Each row was made from one small tree. The marks that hang from a mark follow it in brackets, in alphabetical order. Every link used is in the known rows. Write each row's tree.
Known rows:
M(X(C J(D G T))): [  2  13   1  -8 -34  26   0 -14  22  28   0 -12  -9  12  -1 -20  20  -2
  -2  -8  40  -2]
G(C(X)): [ -9  15   9  -3 -25   4  -9 -27  -3   5  16  -4 -13   2  -1 -12  14  -4
 -24  -8   2  -3]
M(C G): [  8  26  13  -6 -21   1 -10 -19   0  11  15 -13 -10   3 -16  -8   9 -19
  -6  -4   2  -7]
X(C J): [ -8  17   8  -6 -33  -3 -13 -17   1  13  12  -6   4  25  -8 -19  14 -12
 -24   1  30  -2]
G(C(J(D T) X) M): [ -8   9   2  -6 -32  30  -1 -31  12  11   7  -2 -22 -25  13 -21  20  -1
 -23 -13  12  -4]
J(G T X): [-25  22  -3  -8 -24  24  -2 -15  14   9   2  -5 -18   9   6 -17  18  -1
  -5  -7   8  -1]
G(M(C(X))): [ -2  25   7  -2 -25   7 -10 -24   0   5  17  -7 -11   5  -8 -17  14 -14
 -18  -5  17  -5]
J(C(X) G): [-17  18  -1   1 -25  30  -5 -21  10  14   7  -7 -22  20   3 -14  18   0
 -15  -7  24  -2]
G(C M): [ -6  11   6  -6 -31  -2  -9 -27   5  -2  13  -5 -11   1  -6 -18  12 -18
 -23  -6  -6  -4]
D(J(C)): [ -5  12   5  -5 -21  19  -6 -21   2  10   6  -4 -10  18  -8 -20  12  -5
 -25  -2   3  -4]
T(J(X(M))): [-24  27   6 -14 -36   2  -3 -19   3   6  13 -10  -5   8   0  -4  14  -3
 -19  -8 -14  -3]
D(J(C(X) G(M) T)): [-17   9  -8  -1 -25  36   1 -22  15  18  -2  -4 -28   8  12 -31  24   1
 -17  -3  23  -2]
J(G): [-14  22   1  -8 -21  11 -10 -19   6   5  10  -6 -16  18  -4 -10  12  -8
 -11  -5  11  -2]
G(C): [ -7  12   9  -6 -25  -2 -10 -24   0   1  14  -4 -10   7  -8 -12  10 -11
 -20  -6  -9  -4]
M(G X): [ 12  27  13 -13 -10   2  -6 -22   6  10  16 -15 -12  -5 -12  -7  11 -15
 -10 -13  -2  -5]
X(C): [-12  21   7  -7 -27  -1 -12 -18   2  10  13  -4  -2  20  -8 -14  11 -13
 -20  -3  17  -2]
C(X(J(D T) M(G))): [ -7  27   5 -10 -35  29  -2 -16   8  15   7 -14 -11 -25   8 -14  20  -3
  -7 -12  34  -3]
M(G X(C(J(T)))): [  3  19   9 -13 -16   8  -2 -24  17  29  10 -14 -11  -5   0 -15  19 -11
 -10  -9  14  -5]
X(J): [ -7  21   9  -9 -23   3 -14 -20   1   2  14  -5  -4  16  -8 -15  10 -12
 -23  -3  17  -3]
G(C(J(D)) M(X)): [ 17   9   9 -10 -32  21   0 -33  16  10  12 -10 -12 -17  -5 -14  14  -8
 -22 -17  -1  -6]
D(J(C X)): [ -7  15   4  -4 -29  28  -1 -18   4  11   3  -6  -7  15  -6 -22  16   1
 -25  -4  -1  -4]

Write each row's tree:
[  3   5   7  -8 -27   1  -4 -27  18   9   9 -11 -10  -4  -2 -26  18 -15
 -16  -7   4  -4] | G(C M(X(J(T))))
[-14  21   1 -12 -35  23   1 -16   7  14   3  -8 -20   6   2  -5  13   5
 -11 -12  -7  -2] | T(J(D G X))
[-20  24   2  -2 -33  24  -5 -22   9   8  13  -9  -8   8   1 -12  17  -3
 -20  -8  22  -3] | J(C(X(M)))
[ 16  16   8  -6 -30  19  -2 -19  18  13   7 -13  -8  -5 -10 -23  15 -15
  -4  -9  23  -7] | G(M(C X(J(D T))))
[-15  13   1  -9 -56  21   6 -19  12  17   4 -13 -15  -2   5  -2  18   7
  -9 -12 -13  -2] | T(J(D G(C) X(M)))
[ -9  13  -1   0 -24  34  -2 -21   4  19   4  -6 -21  20   3 -19  20   6
 -21  -3  20  -2] | D(J(C(X) G))
[-11  13   3  -2 -28  13  -7 -25   3  12  11  -6 -21   8   3 -11  18   1
 -17  -7   9  -1] | J(G(C(X)))
[  9  27  10  -7 -38  17  -1 -16   0  18  12 -18   0  -7 -11 -13  18  -7
  -9  -4  -1  -6] | D(J(X(M(C G))))
[ -1  15   0  -4 -26  24   0 -24  25  13   7 -13 -18  17  -6 -18  17 -13
 -10  -9  14  -4] | J(C G(M(X)))
[-20  12   0  -5 -26  10  -3 -21  12  16   4  -8 -24  30  -1  -8  13  -4
 -14  -3  -5  -3] | T(J(C G))
[-18   8  -3  -7 -43  26   4 -18  12  17   0 -10 -12  -1   9 -20  25   6
  -9  -4  -3  -1] | D(J(G(C) T X(M)))
[ 22  20  13 -10 -35  13  -3 -17   9  26  10 -18   0  -4 -13 -14  16 -11
 -10 -11  29  -4] | M(G X(C J(D)))
[-17  17   0  -2 -24  39  -1 -18  13  10   1  -2 -21  -3   5 -19  16   2
 -13 -12  23  -4] | J(C(X) D T)
[-10   3  -4  -4 -28  19  -1 -26   7  15   3  -4 -27  -6  14 -27  24   1
 -18  -3   8  -1] | D(J(G(C(X) M) T))
[-16  22   0  -5 -39  16  -3 -15  10  17   6  -8  -6  24  -2 -15  19  -2
 -13  -4  20   0] | J(G X(C))
[  3  29  10  -6 -32   4  -8 -18   4  11  17 -17  -3  -2 -14  -5  12 -18
  -3  -6   7  -7] | X(M(C G))
[ 16  24  15 -13 -17   2  -8 -21   7  14  15 -17  -6  -2 -12 -12  13 -15
 -13  -9  11  -5] | M(G X(J))
[  1  23  11   0 -26   7 -13 -21  -5  11  17  -8  -4  17  -8 -15  14  -7
 -20  -1  28  -4] | M(C(X(J)))
[-18   8  -3  -5 -34  22   0 -23   7  19   5  -8 -19  -5  14 -18  25   7
 -12  -5  11  -1] | D(J(G(C(X(M))) T))
[ -4  23   9  -9 -44   2  -9 -17   6  20  14 -17   7   6  -6 -13  18 -17
 -14  -1  33  -3] | X(C J M(G))
[ -9  10   3  -5 -36  14   0 -24   1  19   7  -7 -28   1   7  -4  15   8
 -16 -11  -5  -2] | T(J(D G(C(X))))
[ -9  21   5 -11 -45  25  -5 -22  10  18  11  -8   3   2  -1  -9  15  -5
 -19 -10  32  -3] | X(C(J(D)) M)
[ -2  14   0 -10 -27  33   2 -20  24  31   2  -9 -15   5   5 -15  20   2
  -4 -13  30  -3] | M(X(C(J(D G T))))
